What can hang from each mark
danel: biti furatam gimas komer luze tekem vitig
vitig: danel
tekem: gimas gorip
kito: danel
gimas: danel gezir kided komer luze tekem vitig
furatam: danel gorip luze
kided: kito
gezir: danel gimas
komer: danel gimas
luze: danel furatam gimas

Known rows, with every way that one mark hangs from another
kito{danel{tekem vitig}}:  -6   5 -15  -8  -3   3   2   0   5   8   0  -3   4  -3   3   0   4   7  14   0   6   5   1   0   4   4  -3  -1 -10   0 -18 -10   5   1  -2   4  -3  -8  -6   7 -11   4   3  -3   2
komer{gimas{luze}}: -2  1 -8  2 -4  4 -3  0  9  1  5  3  1  2  6 -3  2  6  4 -2 -6 -5 -6 -3 -1 -4  0 -2 -2  5 -3  2  5  4 -5 -3 -3 -3 -2  9 -2 11  4  7 -6
kito{danel{furatam luze vitig}}: -10  -3 -15 -10  -4   2   1   3   9   6   0  -5   3  -4   2   1   0   6  15   0   8  11  -3  -3   2  -1  -5  -1 -25   2 -10  -5   6   5   0  21  -5  -2  -3  13   1   9   1   3  -3
vitig{danel{furatam gimas{gezir komer luze tekem{gorip}}}}:   0   2  -1  -5 -13   2  -2   3 -17  -1   2   7  -4   1   7  -1  -1   7  -3   0  -1   1  -8 -12  -7   0 -10  -8 -46   6 -15  10  -1   5  -8   2   0  -5  -8   7  -5  16   5   2  -7
gezir{danel gimas{komer tekem}}:   1   6  -1  -8 -17   4  -5   3  -5   0   6   0  -4  10   2  -6  -8   8   3   6   6   1  -2  -3  -6   2  -1  -3 -20   6  -6  12   4  -4  -2  -8  -1  -2  -9  12 -12  12  -3   2   3
tekem{gimas{danel kided{kito} komer} gorip}:   3   4  -3 -14 -14   2   3   5 -11  -4   0   0  -7 -11   4  -4 -11  11   4   3  -9   8  -6  -4  -3   3  -9  -2 -17   3 -11  -1  -4  -1  -3  -4   2  -8 -10  -3  -5  18  -1  -4   2
danel{biti furatam{gorip} gimas{gezir kided{kito} vitig}}:  -5   1 -14  10  -7  14  -2  -1  -4   2  -3  -8   1 -10   3  -2   8   1  -2  -5  -1  16 -12  -7   0   2 -15 -11 -30   2  -9  -8   3  -1   3  15   2  -9  -3   2  12  17   5 -11 -11
luze{gimas}:  0 -1 -1  5  5  2 -7 -1 -1  4  0 -2 -1  1  5 -4  0  8  5  3  2  6 -5  0 -2 -1  1  1 -3  4  0  1 -3 -1  1  1 -3 -1 -2  7 -5  9  4  3 -1
danel{furatam}:  -3   1   4  -1   2   3   0   2  -6  -2  -1  -2   5   6   4  -3   0   4   5  -1   6   3  -6  -1  -2   0  -1  -2 -16   3   3  -2   5   1   4  11  -5  -1  -3  10   1   0   1   3  -4
furatam{luze{gimas}}: -3 -3 -4  9  8  2 -3 -2 -2  1  2  2  2 -2  4 -1  1  4  5  3  0  1 -4  0 -3 -5 -2 -1  7  3 -1  3  1  3 -5  2 -3  1 -3  7 -3 11  3  7 -1
furatam{danel{gimas{gezir}}}:  -5   1   0  -4  -9   7  -4  -1   1   2   3   1  -1   2   4  -1   4   4   3  -1  -1   7  -2   2  -1  -1  -6  -5  -3   5 -19   3   0  -6  -6   2  -4  -3  -7   7  -2  10   4   3  -8
danel{furatam{luze{gimas}} komer}:  -5  -4  -2   7   9   3  -2   1 -19  -4   0   2  10   5   5  -1  -3   2   2   5  -1  12  -9  -4  -1  -3  -3   0 -30   4   7  -5   3   3   2  19  -2   2  -3  10   3  15   3   4  -5
tekem{gimas{danel{furatam komer luze} kided{kito} vitig}}: -12   2 -16 -11  -9   3  -1   5  -3  -2  -3   1   1  -6   4  -1  -5   9   3   2  -9  22  -9  -5  -1   2  -9   0 -43   6 -10 -10  -5   1  -3   8   2  -3  -4   6   5  27   0  -6  -8
komer{gimas{danel luze}}:  -4   2  -5  -1  -7   5  -4   0   4   2   4   5   1   1   7  -2   3   8   4  -2  -7  -3  -4  -2  -1  -4  -4  -2  -2   5 -14   5   2   2  -8 -10  -4  -4  -5   7  -3  10   4   5  -5
luze{danel{gimas{gezir kided{kito} tekem vitig} komer}}:  -7   7 -12   0  -8   5 -11   1 -10   2  -1   4  -3  -6   7  -2  -3   9  -4   0  -2  20  -5  -6   0   5 -10  -6 -44   8 -17 -11  -6  -1  -5   2   0  -8  -8   7  -2  18   9  -6 -18
gimas{danel{biti vitig} gezir kided}:  -9  -1 -15  -2  -9  18  -6  -1   0   7  -3  -6  -2  -8   8   0   7   7   8  -2   2   5   0  -1   5   0  -9  -5 -19   5 -18   3  -3   1  -5  -6  -2 -11  -8   3   0   4   4  -6  -5
gezir{danel}: -1  1  5 -5 -3  1 -5  3 -2  0  2 -1  1  5  3 -6  1  7  7  1  7  0  0  3 -4  1  1  0 -2  4 -9  4  4 -2 -1  0 -4 -3 -5 13 -4 -3 -2  4 -3
kided{kito}:  -2   5  -3   0  -3   2   3   2   1   1  -2   3   0  -1   0  -3  -2   6   5  -3   1   4  -6   1  -1   4   0  -1  -2   2   3 -15   6   2   2  -3  -3  -3  -3   5  -4   1  -2   1  -2
tekem{gimas{gezir kided luze vitig{danel{biti}}} gorip}:   0  -4 -10  -7  -4   7  -1   3  -7   1   2   1  -7 -12  10  -2   1  10   2   3  -6  -3  -5  -8  -6  -2 -11  -9 -20   5 -15  15  -7   5 -11  -9   5  -5  -2   4   1  21   7  -4  -4
tekem{gimas{gezir komer} gorip}:   7  -1   1  -6  -9   6   2   4  -1  -2   2  -3  -7   0   3  -3  -9   9   4   7  -4   0  -5  -2  -5   1  -4  -5 -24   3  -1  -3  -5   1  -2  -2   1  -1  -7   3  -6  17   6   1  -1
danel{komer{gimas{gezir}} vitig}:  -7  -4 -15   3 -12   8  -1   1   8   7   1  -4   5   2   4  -2   0   6   8   2  -4   9  -7   0   5  -1   0   0 -35   7  -3 -14   1   2   0   4  -2  -5  -5   9  -1  16   8  -1 -10
luze{furatam{gorip}}:  4 -2  4  9  1  0 -7 -2 -3  3 -3 -2  1 -4  1 -3  1  7  1  4  6  1 -7  1 -5 -1 -1 -1 -2  0  7  7  2 -2  1 13 -3 -5 -2  9  0 -5  7  1  2
danel{biti}: -2  0 -4  0  6 12  1  0 -7  0 -1 -5  4  2  5 -2  3  5 10 -1  9  1 -3 -1  1  0 -2 -3 -8  2  7 -6  4  2  4  0 -4 -2 -3  6 -3  1 -2  0  1
tekem{gimas{danel{biti} gezir vitig} gorip}:   1  -3   0  -4   0  10   2   1  -3   0   0  -7  -2  -2   8  -3   0  11   7   5   1   5  -4  -4  -6   0 -11  -9 -19   1 -12  -5  -9  -2  -2 -15   0   0  -5   1  -1  19   5  -5   0
furatam{danel{biti gimas{tekem}} gorip}:   0   3  -4   0   1  10  -4  -6 -14   0   2  -2   7  -2   2   1   8   3   6  -2   4  11  -2  -1  -2  -1 -13  -6  -3  -1 -14   9   5  -8  -2  10  -3  -9  -8   3  -2  12  -1  -4   2
gezir{danel{komer{gimas{tekem{gorip}}} luze vitig}}:  -4  -2 -15  -9  -8   1  -5   5  -2  -2   4  -3   7   1   4  -4   3  11  14   4   2  16  -5  -5  -1  -2  -2   2 -42   4 -10  -3   1   4  -2  10  -1  -5  -5  14  -2  19   0   3  -7
furatam{gorip luze{danel{komer tekem vitig}}}:  -1   1 -14   8  12   4   1  -1 -18   1  -1   2  13  -7   0   2   5   4   6   3  -1   5  -3   0   5   0  -7   0 -28  -2 -10  -4   8   2  -5  16  -3 -11  -8   5  -1   5   8  -2  -2
danel{furatam tekem{gimas}}:  -2   7  -3  -2   2   2   0   3  -7  -6  -1  -2   8   6   5  -4   2   5   6   2  -3   9  -8  -4   0   6  -1  -1 -28   0  -6  -9  -1   0   6   6   0   0  -3   6  -5  12   0  -2  -2
gezir{gimas{luze tekem vitig}}:  -5   4 -13  -2  -6   6   0  -2  10   5   4   3  -2   8   6  -1  -1   6  -2   3   3  -2  -5  -5  -9  -1  -5  -6  -7   6  -1  12   4   2 -10 -12  -1  -2  -3   9  -6  18   2   2   2
gezir{danel{komer{gimas}}}:  -2  -1   1  -4  -7   1  -7   4  -9  -2   5   0   5   7   4  -7  -1   8   8   3   0   7  -4   1  -1  -1   2   1 -21   7  -7  -4   4  -3   1   4  -2  -3  -5  14  -2   8   0   2  -8
gezir{danel{furatam komer vitig} gimas}:  -7  -6  -2  -9 -13   3   0   7  -7   2   1  -8   9  10   2  -6  -5   6   7   6   5  14  -9  -3   0   1   1   2 -41   7  -4   3   8  -3   8  11  -2  -2  -5  16   3  15  -5  -1  -2
komer{danel{biti gimas{gezir kided luze{furatam}} tekem}}:  -6   4 -17   4  -8  15 -10  -3 -11  -2   1   2   2  -8  12  -1  11   4   2  -2  -9  10  -7 -15   3   4  -7  -7 -27   2 -15   4  -5   1  -4   6   0  -6  -5   6   1  11   7  -4  -9
tekem{gimas gorip}:  6 -4  5 -8  1 -1  4  4 -4 -4  1 -4  1 -1  5 -5 -4  9 10  5  0  4 -6 -1 -5  1 -3 -2 -4  1 -1  2 -2 -1  2  1 -1 -1 -4  5 -4 14 -1  2  3
kided{kito{danel{furatam tekem}}}:  -3  11  -5  -4  -3   1   2   2 -11  -2   0   3   4  -2   2  -3   0   6   9  -3   2   9  -6  -4   1   8  -4  -3 -16  -1 -11 -22   8   1   5   6  -2  -3  -4   6  -7   1  -1  -3  -1
furatam{danel{biti komer{gimas{gezir}} tekem} gorip luze}:   0   4 -14  12   5  17  -2  -5 -28  -6   6   6  13  -4   2   3  13   0   7   2 -10   4  -4   0   4  -3 -12  -7 -19  -2 -14  -5   8  -2  -7   8   1  -6  -7   3  -1  12   7  -2  -2
gimas{danel{komer luze} tekem{gorip} vitig}:  -5   4 -10 -11   4   5  -2   0 -12  -1   0   2   3   4   8   1   3  12   5   4   6  13  -1  -3  -6  -2 -11  -3 -38   4  -7  -3  -5   3 -11  -1  -2  -5  -7   7  -4  15   5   0  -2

Rows
 -7   5 -23  -8  -6   8  -6   1   0  -2   0  -1   0  -5   7  -2  15   5   7  -3  -4  15  -4  -4   6   4  -4   1 -23   4 -16   1  -1   5  -7  12   0  -9  -4   7  -3  17   1   2  -9 : danel{gimas{kided} luze tekem}
 -6   1   1  -3   2  -3   3   2  -7   5  -1   0   2   2   4  -4   2   8   2   0   8  -1  -5  -2  -5  -3  -3  -4 -19   6  -7   3   2   0  -4   0  -4  -2  -3  11  -1   3   5  -1  -2 : gimas{vitig{danel{furatam}}}
 -2   5 -14   5  -5   4   5  -3  -7   2   1   2   8  -2  -1   4  -4   1   3   2   0   3  -5  -7  -2  -4 -10  -5 -28   0  -6   5   8  -1  -6  18  -4  -8 -12   5  -1   9   7  -3   3 : gimas{komer{danel{furatam{gorip luze} vitig}} tekem}
  4  -3   8 -11  -1  -1   3   3  -9  -3   1  -2   1  -1   6  -4  -4  11  10   4  -1   5  -4   0  -5   0  -6  -1  -4   1 -12   5  -5  -3  -1  -7  -2  -2  -7   3  -5  14  -1   1   3 : tekem{gimas{danel} gorip}
  0  -4  -7   8   9   1   1  -1  -4   5  -1   0   8 -10  -1   1   2   4   7   1   4  -2  -2   2   0  -5  -7  -2  -3  -1 -10   7   8   1  -6  13  -6  -8  -8   6   3   1   7   2  -1 : furatam{gorip luze{danel{vitig}}}
 -9   1  -9  -7 -10  -1   0   0   7   7   0  -5   5   0   4   0  -1   6  10  -2  10  18  -5  -6  -1   1  -9  -4 -23   2 -20  -3   3  -1   3  16  -4  -5  -7   9  -4  17   0  -3  -4 : kito{danel{furatam gimas{tekem} vitig}}
 -4  -3  -2  -4  -3  -3  -6   3  -9   3  -1   6  -2  -5   4  -4   3  11   8   2   6   1  -5  -3  -3  -1   3   2 -19   4  -2   9  -3   5  -5   3  -3   0   0  15  -5   0   2   6  -2 : vitig{danel{luze{furatam}}}
 -5   3 -16   0  -8   4   0  -2  -9   2  -1  -6  12  -9   3   0  11   3   6  -4  -7  17  -9  -7   6   2  -8  -2 -26   0 -24   7   6  -5   0  26  -3 -15  -9   4   6  12   6  -9  -3 : komer{danel{furatam{gorip} gimas{kided} tekem vitig}}
 -2   4 -12  -3  -4  17  -5   0 -19  -1  -2   0  -1  -7   5   2   0   3  -3  -2  -3  -2  -3  -7   0  -3 -15  -6 -32   3  -5  15   6   3  -6  12   0 -14 -10   0   5   7   5  -4  -1 : gimas{danel{biti furatam{gorip}} kided komer luze}
 -6   5 -20   1   5  14   4   0   0   3  -4  -9   9  -1   6  -1  10   4  13  -2   7   6  -3  -4   7   4  -1   0 -26  -1  -1 -16   4   4   5  -1  -2  -7  -4   2  -6   4  -1  -6   3 : danel{biti tekem vitig}
 -7   6 -20  -9  -7   7  -4  -1  -7  -3   2   2   4  -6   7  -1  13   5   9  -4  -9  15  -4  -7   7   3  -4   0 -19   3 -22   5   0   0  -8  14  -3  -8  -6   8  -1  14   3   0  -7 : komer{danel{gimas{kided} luze tekem}}
 -6  -2 -16   6   2   8 -10   0  15   7   1  -2  -6   0   5  -1   6   8   3   4   0   7  -5  -2  -2  -3  -2  -3 -21   6  -3  -5  -8   5  -8  -1  -2   1   0  10   0  17  11   4  -8 : danel{luze{gimas{gezir vitig}}}
 -7   0 -16  -6  -5   3  -2   1  16   3   1   1  -5  -5   7  -1  -3   6  -2   2  -7   0  -4  -4  -5  -2  -6  -4  -4   6  -7  11  -3   2 -11   0   2  -5  -3   6   1  21   5  -2  -5 : tekem{gimas{kided luze vitig}}
 -5  -2  -8   2   6   4  -8   3  -2  -1  -1  -3   3   2   4  -3   3   6   7   2   2  13  -9  -5  -1  -2   0   1 -28   3   3  -1  -2   5   2  15  -4   3   1  12   3  14   3   7  -5 : danel{furatam luze{gimas}}
 -2   6  -5   3   5  13  -6  -3 -19  -3  -2   5   7   2   6   3   6   5   2  -3   4   3  -4  -7  -6  -1 -15  -7 -23  -1  -8  10   5   2  -3   2  -3  -8  -7   3   0   5   0  -3   2 : gimas{danel{biti furatam{gorip}} luze tekem}
  0   1  -7  -4   2   6  -4  -2  -6   1   2   2   3  -4  -2   2   8   5   7   0   0   2  -1   5  -1  -4  -7  -1   1   0 -10  12   7  -3  -9  15  -5  -7  -5   8   1   3   4   4   1 : furatam{danel{luze} gorip}
 -2   5  -7   0   1   4   0   2 -12   1   1   6   0   0   9  -2  10   7  -3   1  -2  -7  -6  -8  -6   0  -7  -9 -35   4 -16   2  -1   7 -11  -7   1  -4  -3   8  -2   6  12   0  -6 : gimas{gezir luze vitig{danel{furatam tekem{gorip}}}}
 -6  -2  -9  -4 -13  10  -3   3 -27   1  -2   4  -1  -8   6  -3   3   7   5  -3  -3  14  -8  -5   4   4  -6  -4 -39   7 -12  -6   0   3  -1   1   2  -8  -4   6  -2  14  -1  -8 -10 : vitig{danel{biti gimas{gezir kided{kito}} komer}}
 -8  -6 -13  -8  -5   7  -2   3  -2  -1   0  -1   3   5   4   0   4   6   7   1   0  19  -6  -2   3   1  -1   2 -38   7   1  -8   0   5  -2  18  -3  -2  -3  11   1  21   0   4  -9 : danel{gimas komer luze}
  5   3  -5  15  18   1  -8  -3 -20  -1   1   4   7  -9   2  -1   7   5   4   4  -3   2  -4  -1   1  -1  -6  -1  -6  -3 -14   5   2   0  -5   8  -3  -6  -5   4  -4   6  10   2  -1 : furatam{gorip luze{danel{tekem} gimas}}
 -9  -2 -13  -8 -14   9  -3   5   0   1  -2 -14   2  -3   5  -5  -1   3   6  -1   7  15  -6  -9   3   0  -6  -3 -44   5 -10   1   3  -1   7  19  -1  -8  -9   8   6  17  -4  -6  -7 : gezir{danel{biti furatam gimas{kided komer} vitig}}
  2  -1  -6   6   1   8 -12   0  -5   2   1  -6   0  -1   8  -4   4  10   9   5   7  12  -4  -7  -5   0  -6  -5 -26   1 -12   0  -8   0   2  -6   0  -3  -4   7  -5  14   4  -2  -3 : luze{gimas{gezir{danel{biti vitig}} tekem{gorip}}}
 -2   3 -22   3  -6  11  -4  -4  -2   4  -2  -3   3  -6   0   3  -2   6   8   3   5  10  -5 -11   0  -2  -6  -3 -41  -1   5   1   0   2  -2  16  -3  -6  -8   6  -3  10   6  -4   5 : gimas{komer{danel{biti luze{furatam{gorip}} vitig}} tekem}
 -3   8 -10  -8  -7   1   3   3 -11  -2   0   5   3  -3   1  -1  -6   8  10   2  -5  15  -6  -2   2   9  -3   0 -23   0 -10 -26   3   0   3   2   2  -3  -4   4 -11  15  -2  -6  -1 : kided{kito{danel{komer tekem{gimas}}}}
 -5   4 -18  -4   6  20  -2   1 -18  -3  -1  -3   4   2  10   1  14  10   7   4   2  11  -2  -5   2   3 -10  -6 -55   2  -9 -19  -7   6  -7  -7   1  -4  -4   4  -2  14   8  -4  -5 : gimas{danel{biti komer luze tekem{gorip}} gezir vitig}
  1   8  -9  -6 -12   5  -5  -1 -13   5   2   5 -13  -8   7  -2  -1  11  -4   4   2  -5   0  -5  -7  -1 -11 -10 -32   8 -16  14  -6   2 -18  -9   3 -12  -9   5 -10   9  14  -4  -5 : gimas{gezir kided komer tekem{gorip} vitig{danel}}
 -7   3 -17  -3  -1  10  -3  -3  -5   2   5   2   4   1   8   1  -2   7   8   1   3   8  -2  -8  -2  -2 -10  -7 -27   5  -6 -10   3   2  -4   2   0  -3  -3   9  -6  20   4  -3  -4 : kito{danel{biti komer{gimas{luze tekem vitig}}}}
 -7   3 -12   5  -3   2 -16  -2  -2   7  -5  -5   0 -12  11  -4   5  11   3   5  -1  16  -7  -7   2   1  -2   3 -20   2 -14   7 -12  -2  -1   1  -1  -9  -5   3  -5   9   8  -4  -1 : luze{furatam gimas{danel{tekem vitig} kided}}
 -3   9 -11  -4  -3   1   3   2 -10  -5  -2  -6   4  -7   8  -6   9   5   0  -3  -2  18 -12 -10  -1   6 -10  -6 -31   2 -14 -12   1   1   2  11   1  -9  -5   1   4  18   2  -6  -8 : danel{furatam gimas{kided{kito} vitig} tekem{gorip}}
 -6  -1  -3  -6   0  -1   3   1 -12   6  -1   3   2   2   4  -2   0   9   2   3   5   1  -3   1  -3  -2  -1  -1 -24   8  -3  -2   2   1  -7  -2  -2  -5  -4  11  -5   6   5  -3  -1 : gimas{vitig{danel{komer}}}
 -9  -3 -11  -6   0  13   3   1 -10   4  -4  -6   9   2   6   0   1   7  11   1   6  12  -2  -1   5   0  -5   1 -34   4  -1 -12   2   1   3   1  -4  -7  -7   4  -2   8  -2  -6   1 : gimas{danel{biti komer vitig}}
  1   6 -12  -5   2   5  -3  -1  -7  -3   2   3   5  -5  -1   2   9   5   9   2  -8   7  -2   3   1   1  -7   0  -9  -3 -18   6   3  -3  -8  10  -1  -6  -5   4  -5  14   3  -1   3 : furatam{danel{luze tekem{gimas}} gorip}
 -5   2 -17  -6 -10   7  -5  -3  -1   0   4   1  -2  -7   8   0   9   8   4  -1  -4  15  -4  -9  -3  -1 -11  -8 -22   5 -23  10  -6   0 -14   8  -2  -7  -6   9   2  20  10   0 -11 : komer{danel{gimas{gezir kided tekem{gorip} vitig} luze}}
